Every row comes from one small tree of marks. The marks that hang from a mark follow it in brackets, in alphabetical order. Every link used is in the known rows. Which tree was each row made from?
Known rows
F[U[L Y]]: [-42.8  27.7  10.9  38.5  24.1 -67.2  19.3  14.1  25.7  12.7  46.4 -18.2
 -19.7 -22.2  -2.1   6.5  -4.9  18.3 -10.2   5.7  17.9 -44.1]
V[D[Y]]: [  2.5  -2.3  20.3  19.8  13.4  -5.9 -37.5  29.2   5.9   1.9   2.6   9.3
 -18.1  -1.6 -12.0   1.5   9.0   7.6  11.0 -12.5 -17.1 -13.1]
U[F Y]: [-34.5  12.8   3.1  47.9   1.1 -10.8  19.7   1.2  25.2   9.1  25.8   2.5
  -1.4  -9.2 -17.4  23.1   6.6  23.4  -9.2  -0.7   7.2 -19.4]
U[F L Y[D W]]: [-45.8  37.0  26.8  31.8 -14.1 -56.9  39.0 -13.4  38.7  -5.1  32.7  -3.7
  20.1  -6.6 -36.7  18.6  44.8  57.7   6.8   9.4  34.5 -36.3]
V[D[C Y[U]]]: [ 18.1 -14.2  42.8  19.9  34.2  12.9 -45.7  12.5 -10.3  14.4  -0.8   2.5
 -17.9 -28.8  -5.6  -3.0  27.8  10.9  18.4  -5.7  -7.3 -11.0]
Y[D[C] W]: [  7.2  26.9  39.9 -29.3   3.3 -22.3  -4.8  -9.7   0.3  -1.1  -2.8 -17.4
  10.1 -14.1 -19.2   5.1  31.4  19.1  29.0  16.3  14.6  -5.0]
C[D[V Y[W]]]: [ -3.7  21.1  53.9 -31.0  -9.8  -1.5 -58.2  14.5  -5.6  -8.3 -14.0  -8.1
 -10.6 -13.8  16.3  11.9  39.8  -4.7  14.9  -3.6   2.8   2.3]
V[D[C Y[U W]]]: [  3.9  -3.5  69.9  -2.5  25.9   1.4 -50.2   1.4 -16.4  -5.4  -5.3  -4.0
  -7.8 -28.2 -10.6  -3.5  41.4  18.1  23.5   3.3   4.1  -8.6]
G[C[D]]: [ 10.3  17.0  10.2  -5.1  -4.0 -19.2  -6.8   1.8  13.3  -8.7 -18.6 -17.6
  -3.5  12.3  23.5  18.4 -12.2 -13.6  12.3  -2.1 -21.5  -0.9]
G[C]: [ -5.4   5.2  10.8  16.0  -4.5 -28.1  -1.2   9.7  22.9 -10.6   2.4 -14.4
  -1.3   3.0   6.8  25.7 -14.3   7.8  14.0   7.0 -18.0  -4.9]
F[U[L Y[W]]]: [-54.7  36.3  34.8  16.1  13.5 -78.8  16.2   0.2  22.5  -4.6  46.6 -25.1
  -6.6 -20.1  -7.1   7.1   5.6  25.1  -3.0  10.5  28.0 -41.2]
V[D[C Y[U[L]]]]: [  1.6  -1.3  44.1  35.6  27.0  -9.2 -38.2  12.2   7.0  16.9  13.7   0.6
 -15.4 -34.5  -5.4  -6.9  37.8  32.4  20.3  -5.1  -7.4 -24.1]
D[V Y]: [-10.2  -3.6  28.3   9.9  -3.8   5.8 -51.7  36.9   1.9  10.3   9.1  -1.4
 -18.3 -26.8   5.2  17.0  23.3  11.5  13.2  -2.3  -3.8  -5.3]
G[C[D[V Y[U]]]]: [ 13.6 -12.9  47.1   5.1  -2.4   5.8 -53.8  15.8  -4.4  -8.8 -20.0 -18.1
 -10.1 -24.2  34.6  23.2  28.0   1.1  13.6   7.3  -5.0   2.0]
Y[D[C] U[L]]: [  8.5  13.9  30.1  10.7  19.3 -31.1   4.6 -10.9  13.1  16.4  18.6 -19.5
   6.5 -26.1  -9.1   3.5  44.6  34.3  19.4  16.4  23.2 -22.8]
F[U]: [ -6.2   2.9  12.4  -8.6  24.5 -43.8   2.9   9.1   9.8   5.7  26.6 -16.0
 -16.0 -14.4   4.6  -2.9 -10.6  -5.2   2.9   4.9   7.8 -18.5]
D[C V]: [ -1.9  16.8  25.5  -0.5   7.1  13.6 -35.5  27.1   5.5  19.3  10.0 -11.9
 -26.8 -31.6   8.7  15.0  33.7   0.7  12.9  -1.7  -4.4  -6.6]
V[D[C Y[W]]]: [ -3.5  12.0  52.5  -0.1  12.5   4.8 -49.9  13.4  -5.7   0.0  -8.5   1.1
 -20.6 -27.9 -11.4  -3.7  27.4  15.7  27.0  -5.2 -13.8  -9.9]
D[C V Y[W]]: [-14.7  12.5  63.7 -11.2  -3.6  16.8 -64.8  20.2  -6.6  11.5  -0.4  -6.7
 -16.8 -50.2   2.3   8.4  41.0  18.5  26.7   6.9  -0.1   1.7]
U[F L Y]: [-49.3  28.2   1.2  62.8  -4.6 -32.6  29.8   1.8  43.5  13.3  41.9   1.5
   0.7 -15.1 -19.7  19.3  15.2  42.1  -6.2  -1.7  12.0 -32.2]
Y[U[F L] W]: [-39.6  10.8  45.9  10.2  -7.3 -44.1  16.7 -24.8  29.3 -14.2  32.8  -5.9
  26.3 -14.7 -15.3  11.5  46.5  44.3   4.3   8.4  39.6 -20.8]
V[D[C]]: [  7.9  18.3  16.8   8.3  23.4  -0.4 -21.5  19.6   9.8  13.0   4.4  -0.5
 -25.7  -9.0  -5.8   1.1  21.2  -0.5  14.5 -14.1 -17.9 -13.2]
C[D[Y[U[L] W]]]: [ -9.3  15.6  59.3 -12.7   0.8 -33.5 -31.2 -14.5   1.5 -16.1   0.5 -10.8
  15.9 -12.9   6.6   4.5  32.2  14.7  14.9   5.7  20.7 -13.0]

Write each row's tree
[-16.0  40.8  10.1  40.7  11.8 -31.9  13.9   8.8  24.3  21.2  22.3 -14.0
  -4.7 -25.1 -21.6  13.8  26.1  38.6  17.9  12.0   7.6 -33.8] => U[L Y[D[C]]]
[-21.4  11.0  45.4   2.6  -5.1 -55.8  32.5 -28.6  32.0 -13.1  25.5  -7.1
  35.4  -7.6 -25.2  10.3  61.9  55.5  12.9  16.1  50.7 -26.2] => Y[D U[F L] W]
[-33.1  34.7  32.2  10.5  14.6 -90.9  30.0   0.9  25.0  -4.1  39.8 -24.8
   0.4 -13.5 -20.3   6.7  23.9  37.4   6.3  18.2  38.1 -47.2] => F[U[L Y[D W]]]
[-12.8  40.5  47.2  -0.5   2.5 -12.1 -17.0  17.1   4.0   3.3   7.8 -19.9
  -9.2 -27.4 -12.1  22.2  58.0  20.8  14.4  16.2  22.2 -17.0] => U[Y[D[C V] W]]
[  2.2  27.4  49.8 -30.4  -0.2 -11.9 -26.1  11.9   2.0   3.9   1.6 -16.0
  -7.2 -24.3  -6.8  12.2  64.1  17.4  25.6  13.0  18.1  -8.3] => Y[D[C V] W]
[-21.2  30.1  31.6  18.4   0.0  -8.6  18.1 -16.0  20.6   8.6   8.2  -3.6
  10.2 -29.6 -33.1  12.5  38.1  42.2  18.9  16.9  24.0 -21.1] => U[F Y[D[C] W]]
[-31.7  45.8  28.5  14.8  -1.9 -64.9  22.1  -1.5  25.8 -11.8  28.3 -12.5
  16.0   3.9 -26.4  19.4  33.4  40.6   9.4  11.9  25.6 -33.7] => U[L Y[D W]]
[ 19.3  -5.1  42.4  -9.9   8.8   6.0 -56.6  15.6 -11.9   2.8  -8.0  -5.5
 -11.8 -19.3  24.4  14.3  42.2  -8.3   4.9  -4.1   9.9  -0.2] => C[D[V Y[U]]]
[-15.6  24.7  34.3  -5.9  23.1 -69.2  20.4  -1.8   6.9  -9.6  26.1 -25.4
  -0.5 -11.2 -20.9   7.1  13.6  20.2   1.7  15.5  37.3 -31.0] => F[U[Y[D W]]]
[  4.5   7.8  33.4   9.1   7.3 -44.6  -3.3  15.6  18.9   2.0  32.3 -17.7
   2.6  -9.8   0.8  19.3  69.8  31.8   9.0   9.4  42.3 -27.8] => Y[D[V] U[L]]
[  5.3 -13.1  55.6  13.5  17.7  27.0 -60.8  18.8 -10.7  20.6   2.9  -9.3
 -19.8 -56.4  11.2   9.5  42.3  15.1  19.1   8.9   6.4  -2.8] => D[C V Y[U]]
[ -5.4  11.8   6.6  15.2  32.5 -56.1  19.9  12.3   9.3  10.0  26.4 -21.0
 -12.6  -9.4 -17.4   8.5  -1.4  14.0  -2.4  14.6  24.3 -34.3] => F[U[Y[D]]]
[  9.3   2.7  20.6   9.2  -6.4  -3.5 -32.3   5.7   3.3  -2.9 -25.7  -9.7
  -8.7  -7.4  21.8  14.0 -17.1   0.9  20.7   2.2 -30.2   0.8] => G[C[D[Y]]]
[-26.3   0.8  21.9  33.7   2.6 -33.2  22.0 -15.3  30.7   4.2  35.3  -1.6
  15.9 -14.4  -9.6  11.0  34.9  37.2   1.4   4.2  25.9 -22.7] => Y[U[F L]]
[  5.8  26.4   9.2  24.7  23.0 -10.6   4.8   6.6   5.5  17.2  10.5 -13.1
  -7.4 -18.1 -20.1  14.8  14.6  18.3  15.5  10.2   6.5 -20.3] => U[Y[D[C]]]
[-10.5  13.7  55.1  -9.1   2.6   7.2 -43.9  -1.1  -9.9   6.7  -3.3  -6.9
  -2.2 -39.2 -10.3   0.2   8.1  19.3  28.3  10.6  -6.5   0.6] => D[C Y[W]]
[-24.1  24.2   7.8  29.6  25.5 -79.0  32.1   7.0  26.0  14.5  44.2 -22.0
  -9.1 -14.3 -15.7   6.1  12.5  29.6   1.4  12.4  26.5 -47.4] => F[U[L Y[D]]]
[  6.1   3.1  29.5   3.0 -12.0   7.3 -54.0  31.4   4.6  -0.9 -23.9 -10.1
 -21.4 -18.9  37.5  22.1  14.2  -0.9  20.2  -1.1 -26.6  -1.9] => G[C[D[V Y]]]
[ -8.3  12.6  56.1 -13.7 -23.9  -6.2 -53.3  15.2   1.0 -15.3 -28.9 -16.2
  -9.1 -17.5  30.9  23.8  26.5   2.2  22.9   5.6 -13.6   5.4] => G[C[D[V Y[W]]]]
[-64.2  38.2  29.1  38.2 -13.2 -43.0  28.4  -8.1  43.3  -4.2  37.2  -0.2
  13.6 -14.7 -25.1  20.0  27.8  46.7   0.4   3.1  24.3 -27.8] => U[F L Y[W]]
[-22.6  -9.0  41.9  45.5   8.8   6.9 -12.8 -16.3  18.7  29.0  21.8  -0.2
   4.4 -63.5 -11.2  -4.8  33.0  54.0  22.2  10.8  10.5 -16.9] => D[C Y[U[F L]]]
[  5.5 -20.4  41.9  36.1  24.4  24.8 -29.7   0.6   7.2  22.1   0.9  11.7
 -12.7 -41.0 -12.6  -9.7  38.9  32.9  16.7  -8.1  -5.1 -13.7] => V[D[C Y[U[F]]]]
[ 11.6  10.6  63.8 -27.6  12.6 -12.0 -25.2  -1.1  -8.0  -3.6   3.0 -24.4
   2.4 -28.9  -3.2  13.7  77.3  19.0  20.1  19.1  40.0  -6.7] => Y[D[C V] U W]
[ 11.4 -18.5  39.1  16.2  26.0  -9.8 -35.8  18.3  -6.1  -8.7   3.4   6.3
 -11.7  -3.8  -4.3   4.3  23.9  10.2   7.7  -7.4   2.2 -15.0] => V[D[Y[U]]]
[ -4.6   2.8  34.8  12.2   5.9  25.7 -63.2  29.3  -4.6  27.9   0.5  -6.3
 -27.7 -52.7   7.4   9.3  29.6  12.8  23.5   2.3 -14.2  -3.2] => D[C V Y]
[-19.6   4.3  62.9  11.9  10.3 -41.7 -29.8   4.1   9.6 -16.5  18.6  -0.3
   4.1  -6.7 -11.4  -0.5  47.0  34.0  14.0  -3.1  14.5 -24.6] => V[D[Y[U[L] W]]]
[-12.0 -30.0  44.3  28.9   0.1  14.6 -32.7   9.1   7.4  11.4  14.5   5.7
  -4.5 -42.5   0.3  15.1  49.3  33.2   6.0   2.8  18.5  -7.6] => D[V Y[U[F]]]
[ 14.5  16.0  23.4  -6.5   9.1   0.5 -22.9  23.6   6.3  17.3   3.5 -13.3
 -16.1 -24.9  -2.9  10.6  50.9  11.3  22.4   9.2   9.6 -10.2] => Y[D[C V]]
[ -2.7  -3.2  69.1 -10.0  15.2   6.6 -43.6 -13.0 -17.9   1.1  -2.4  -9.5
   6.4 -45.7  -4.9   1.4  24.6  20.4  25.6  16.6  14.2   2.8] => D[C Y[U W]]
[-26.5 -18.3  69.7   6.2  -8.5   1.8 -36.0   1.2   4.2  -5.7   9.9  -1.2
   9.8 -43.4  -0.4  16.7  61.4  38.4  11.3   6.9  35.1  -2.1] => D[V Y[U[F] W]]
[-13.3 -11.2  72.6 -11.2  -0.8  -8.2 -52.0  10.2 -12.7 -13.8  11.2 -11.2
   1.3 -28.6   3.8  18.0  48.7  18.5  11.8  10.5  28.4  -0.2] => D[V Y[U W]]
[-10.7 -28.4  33.4  30.0   7.9   5.3 -11.6  -8.9   7.3   5.9   9.7   6.1
  10.9 -30.1 -12.0   7.2  18.1  34.2  10.7   5.8  14.5  -5.7] => D[Y[U[F]]]
